Each row was made from one walk, in order. Every step used is in the known rows, and no mark comes twice. Write each row's walk.
Known rows:
g m y c: [ -1  -4   4   3   3   9 -13   3  -9  12   0  19  -8  -2  22   0 -10 -12
  12  -1  -5   5  -1  11   0 -10   3  -7   0  11  -5  -3   2   1  -1 -14]
q b y m g: [-17   9  -7   5  -6   8   1 -10   5  -9  14 -21  -1  27 -15  -2   0  12
  -1   0  10   1  -1  -2   1  -1   4  -1   4 -16   1   4   1  13   0  15]
n k m y b: [ -7 -14   3   4 -15  -4   0   6  -3  12 -31  47  12 -17   5  -2 -13   8
  -3   3  -3   3  -5   6  -5  -7   3  -1   3  -8   3 -10 -11 -21  -3  -1]
y x: [-10   2   1 -12  -5  -4   5  -7  -8  -2  -8  -9  -5   0 -18   0  -5  -9
  10  -2  -2   3   2   4   1   5  -3   7  -2  -1   1  -2   0  -2  -3  -3]
m y: [ -9  -6  -4   4  -4  -2  -3   1  -4   2  -6   4 -11   6   3   0 -13   1
   5   2  -1   7  -3   9  -4   6   5  10   1   3   0  -2   2 -10   0 -10]
n k m: [ 14 -13   3   0 -10   7   0   5   3  12 -19  27  19 -11 -11  -2  -4   2
  -4  13   0  -5  -2  -3  -9  -7  -1  -3   4  -9   5  -9 -12 -13   3   0]
q b: [-11  10   0  -2  -5   5  10  -7  -5  -1  -1  -9 -15  27   0  -6  -8   9
  -2   4   8  -6  -8   2  -3   1   9   2   3  -4   0   6   5  -9   0  -5]
p b y m: [-16  11  -1  -3  -2   5   1 -14  -3 -21  24 -30 -12  22  -2  -1   0  15
  -8  -7   7 -14  -5   1   1   4   4   6  -1 -15   8  17   0   9  -3   2]
y m k: [ 17  -8   0  -3  -7  10  -1   9   6   0   3  -7  -1  -8 -11   0  -6  10
  -1   7   0  -6  -2   0  -5   0 -13   6   1  -8  -2   4   1   8   3   3]
y c t: [  0  22   9  -9  12  11   4   4  -5  -4   4  -2 -14   3  16   3  11 -14
   1  -4 -10   1   7   2   6   0  -5  -2  -4  14  -3  17   9  -1   3  -6]
t c y b p: [ -5  17   8   3  13 -14  11  -1  -7 -11  -3  -3   4  -8  22   5  15   0
  -8 -23   2   4   2  -6  13  16   2   1  -7  14   4   9   9 -10  -6   3]
c y: [ 11  -5   2  -5   7  -7   4  -2   4  -4  -3 -20  -5  -4  -2   0   9  -3
  -4  -2   1   1   2  -3   1   7  -1   4  -1   5  -1   1   5 -10  -2  -2]
y c: [  4   7   7  -7   2   7   5  -1  -9  -6  -4 -11 -10   6  12  -1   0 -13
   9  -1  -5  -4   2   7   2  -1  -4   1  -4   7   1  11  -1   2   2 -11]
t c y m: [ 15  -3  13   4  11   0  -3   7   3 -21   6 -28  -7 -16  -2   5  16  -3
 -10 -11   0   3   7  -4   6  22  -2   9  -2   6   0  13   5  11  -3   7]
t c y: [  8  -1   9   6  12  -6  -1   8  -2  -9  -2 -19  -4  -8  10   2  18  -8
  -9 -11  -4   2   4  -4   5  17   3   5   0  16  -1   4   7  -4  -1   5]
a g: [11 -2 -5 -1  1 -5 -2  4 -2  8  4 -7  1  4 -9 -6 -7  0  5 12 -1 11  0 -7
 -6  2  3 -1 -4  8 -3  0  7 -6  4 -2]
p b: [ -7   9  -1  -4  -5  -1   8  -4  -8  -2   7 -11 -12  19   5  -4  -8  11
  -4  -2  -1  -6  -9   0  -2   2  11   4   0   0   7  12   2 -11   1  -7]
p b y m g a: [ -4   6 -12   9  -2   2  -8  -5   0   2  26 -15   9  10 -16   0  -5  12
  -1   1   4   7  -3 -17  -1  -6  15  -8   7  -7   4   3  -1  19   1  17]
k m y b p: [-19   5  -4   4  -9  -8   4  -6  -7  12 -14  43  13   0   9   6 -15   8
  11  -5   5   9  -5   4   1   2   2  -1  -2  -4   8  -1  -3 -17  -4 -10]
l y: [  2  -2   1  -4   6 -11   5 -13   6  -9   6 -14  -6  14   1  -2   5  -5
  -1  -2  -1  -3  -3   5   1   4  -8   7  -5  -2   5  -4  -2   4   0  -2]
c y b: [  3  -1   4  -8   6 -15  12  -2   1 -10 -13 -13  -7 -11   6  -1   7   1
  -5 -11  -2   1   1  -4   7   4  -3   1  -5   7  -1   4   4 -18  -6   3]
b q: [ -7  10  -7  -4  -2   3  13  -2  -2  -8   5  -9   6  13  -2   3  -8   6
   4   3  10  -3  -3  -3   2   6   2   4  -9  -3   5  11  -1  -6   0 -17]
b y: [-11   5  -5  -2   3   2   0 -11  -1 -10   4 -20  -4  18   2  -1   5  -1
   1  -3   4 -11   1   1   0   2  -1   4  -2  -4   3   1   0  -4   0   2]
y b: [ -4   4   2  -8  -3  -6  13  -2  -6 -10 -13  -3  -8   1   4  -2  -7   1
   3  -4  -3  -2  -2   0   1  -1  -1   3  -6   4   3   7   1 -16  -1  -1]
x y c t: [ -2  19   6  -7  18   4   4  -1   9 -13  12  -6 -14   5  25   2  27 -17
  -5  -7 -10 -12  11   9   9   0  -9  -5  -5   9  -7  12   1  11   2  -3]
n k m y: [  1 -18   0   9 -13   4  -7   7   1  18 -21  41  15 -11  -5  -1 -12   3
  -3  11   1   4  -5   6  -9  -4   5   2   7  -9   2 -15 -10 -13   2  -6]
c y m k: [ 24 -14   3  -2   1   1  -1  10  12   0   5 -17   0 -19  -9   2   8   9
  -8   0   2  -2   2  -2  -2   4 -14   5   1  -5  -5  -1   4   7  -2   5]
g a: [ 12  -4  -4   0   3   0  -2   1  -4   7   0  -3  -1  -1 -11  -3 -10  -4
   4   8   1   4  -1 -13  -5  -2  10  -5   3   9   0  -3   3  -1   3  -2]
u y: [  1  -4   1  -3   3   1   5  -9   5 -13   0 -25 -10  13   7   0   1  -3
  -2  -2   0  -7  -1   8   1   3  -2   8  -1   2  -1  -2  -1   7  -2  -8]
m k n: [ 14 -11  -1  -1 -12   2  -3  11   2  16 -10  16   5  -9  -1  -4  -4   9
  -4  17  -3 -16  -5  -1 -11 -13 -11   0   5  -6   0 -16  -5  -9   7   3]
t c y x: [ -6   1  11  -1  10 -14  -1   2  -6  -7  -7 -17  -4 -15  -3   3  18 -15
  -2 -17  -6   9   7   0   9  17   0   8  -1  14  -1   0   6   3  -5   7]
t c: [ 2  4  7  5  6  2 -1  7 -8 -9 -4 -8 -6  3  7 -1  4 -6 -1 -4 -4 -1  3 -1
  1 12  4  7  0 13  2  8  6 -2  3  2]

Write each row's walk:
[ -9   7 -10  10  -2   7  -6  -7   3   1  18 -14   4  19 -21  -2  -6  10
   1   5  11   7  -2 -15  -1  -6  14 -11   9 -10  -2  -3   3  20   2  18]
q b y m g a
[ 19 -10  -7   2   6   2 -13   7  -1  20   9   8   8  -4  -7  -6  -9  -1
   7  13   0  12  -3 -10  -7 -12   6 -14  -1  12  -6  -8  11  -3   4   0]
a g m
[-18  21  -7  -4  -5   0  17  -4  -8  -6  17  -9   1  25   7   1 -11  19
  -2  -2  10  -7 -12  -3   5   3  12   3  -8  -6   9  19  -1  -8  -1 -20]
p b q
[ 22  -8  -8   7  -2   5  -5   7   5   5   8  -4  12 -12 -32   2 -11  -2
   8  13   1  19   4 -18  -4  -2   7  -7   5   1  -1  -2   0  16   6  12]
y m g a
[-12  12   3  -5   6   7  -1 -11  -7 -13   5 -20  -8  17  18  -1   9 -13
   6  -7   0 -14   5   7   6  -3  -5   0  -3   1   2   8  -2   6   0  -5]
b y c
[-16  25   5  -7  17  10  -2  -6  -4 -10  12 -12 -12  14  24   4  21 -13
  -1 -10  -5  -8   9   2   8  -2  -6  -3  -5   7  -1  14   9   4   2   1]
b y c t
[ -3  -4   4 -11   3 -14   4  -7  -2  -2  -7 -18  -3 -12 -15   2   9 -10
   3  -9  -2   7   5   1   6   9  -4   6  -2   3  -1  -5   3  -5  -6   2]
c y x
[ 27 -15  -8   5   2   4 -16  17   2  35   9  20  14 -11   0  -7  -9   7
   6  16  -4   7  -4  -9 -11 -21  -3 -15   1  10 -10 -15  11  -2   7   4]
a g m k
[-13  -2   3 -10  -1  -7   6 -15  -1 -12  -5 -25  -9   5  -6   1   1  -9
   4  -7  -1  -1   2  12   5   4  -6   9  -1   1  -1  -7  -1  14  -6  -7]
u y x
[-17  -2  -1   0  -6  -9   5   1  -8  -4 -16  12 -13   0  11   0 -14   3
   5  -6  -3   7  -4   8   0   3   3   8  -3   4   0   3   1 -17  -4  -7]
m y b
[-13 -18   3   2 -17  -4  -8   1  -4  20 -25  41  15 -19 -18   0 -12  -4
   4   5  -1   9  -2  11  -5  -3   1   4   7 -12   1 -20 -13  -7  -2  -3]
n k m y x
[-12  -2  -1   6 -12  -5   4   1  -5  15 -20  57  23 -11   8   3 -14  11
  -2  -1   5   5  -7   3  -2  -4   4  -3   0 -12   6 -11 -10 -21  -3  -7]
n k m y b p
[-31  35   6  -5  13  13   4 -12  -6  -7  15 -12 -20  34  29  -1  17  -3
  -7 -10   1 -12   3   5   9  -4   2  -7   1   2  -3  17  12   3   0  -1]
q b y c t
[-13  16   7  -1   9   7  -4   6  -7   2   2  13 -19   2  24   5   3 -11
   3  -5 -10   8   6  11   4   4   1   3  -2  13  -6  12  10  -2   1 -10]
m y c t
[  6  -4 -13   8   2   6 -11  -2   5   0  16 -14  13  -2 -26   1  -2   0
   6   6   5   9   5 -17  -2  -4   5  -8   5  -4  -1  -5  -1  20   3  18]
b y m g a
[ 22 -19  -2   1  -7   8 -14  13   3  29  -4  31  10 -17   3  -4  -6   8
  -3  20  -2 -16  -7  -4 -14 -27  -9 -14   6  -3  -3 -24  -1  -7   6   5]
g m k n
[  1 -11   8   6 -11   9  -7   7  -5  15 -20  40  11 -13  12  -1  -7  -8
   3   6  -3   1   0  13  -4  -8   0  -3   5  -5   2  -8 -15  -3   2 -11]
n k m y c
[ 20 -11 -11   9   3  -1  -5   2  18  -4  16  -8  11 -10 -24   0   5  -5
   2   9   1   8   7 -10  -3  -2   4 -10   5  -3  -6  -7  -9  28   3  16]
x y m g a
[  0 -13  -4   5   2   4 -13   5  -4  15   0  20  -5  -1   6   0 -15  -1
   8   3   0   7  -5   5  -6  -7   6  -1   2   6  -4  -9   6  -9   0  -8]
g m y
[ 18 -18  -1   1  -9   2  -5   6  19  -6   5   3   2 -14  -6  -3  11   9
 -14  15   1 -27   1   5  -8  -8 -20  -2   4 -19  -3 -15 -17  18   3   9]
x y m k n
[-23  -4  -1  -4  -8  -8  -3  -5 -11   5 -10   6 -10  -2 -10   1 -14  -8
  12  -4  -3  12   0  12  -1   7   2  13   2  -1  -2  -7   0  -3  -4  -9]
m y x
[ 26  -8   3  16  11  -3 -10  15   7   0  10 -12  13 -28 -17   5  12  -7
  -4  -3  -3  25  10 -21   4  11  10  -7   6  15  -4  -1   6  22   2  22]
t c y m g a
[ 26 -20  -7  13  -8   4  -8  14   7  33 -16  42  39 -23 -27  -2  -8   0
   2  20  -3  15   1 -20 -11 -17  12 -18  12  -1   2 -22 -12  -2   8  14]
n k m g a
[ -5   1  -1  -7   3 -13  13  -7   7 -18  -7  -8  -8   4  11  -3   9  -1
  -3  -8  -2 -14   0   6   4   0  -5   0  -5   1  -2   2  -7  -5  -4   2]
x y b
[ -3  20  11  -8  19  -2   4  -7   4 -10  14  -6 -15   9  22   5  21 -17
  -3  -9  -9   0   7   7  10   1 -14  -1  -8   8  -1   9   7  12   2  -3]
l y c t
[-18  -3  -3   6 -16  -4   7   5  -2   8 -21  47  25 -11   6   2 -17  15
  -2   2   6   2  -6   2   2  -6   4  -2  -6 -13   6  -4 -14 -19  -4 -14]
n k m y b q
[ 12  -7  -8   3  -1   0   1   0  20 -13  10 -16   6  -2 -17   0  10  -2
   0   4   0   1   7   2  -1   3  -6   1   1  -8  -4  -1 -11  20   1  13]
x y m g
[ 15 -10  -3   0  -2   4  -1   5  19  -9  12 -12  -1  -4  -3  -1  10   6
  -8   4   1 -17   2   7  -3   0 -17   3   0 -13  -7  -2  -9  20   0   5]
x y m k
[ -3  12   1  -7   8 -16  16  -8  -2  -6  -4  -3   4  -4   9   5   8   4
  -4 -14   6   2  -1  -6   8   8  -2  -1  -7   3   4   5   6 -17  -7  -2]
c y b p
[ -8   6  -3   0  -6   8  -4  -4   2  -4  23 -17  -3  16   5  -2   0  22
 -10  -5   3 -19  -8   1  -2  -4  -5   3   2 -18   3   7  -1  10  -1   5]
p b y m k
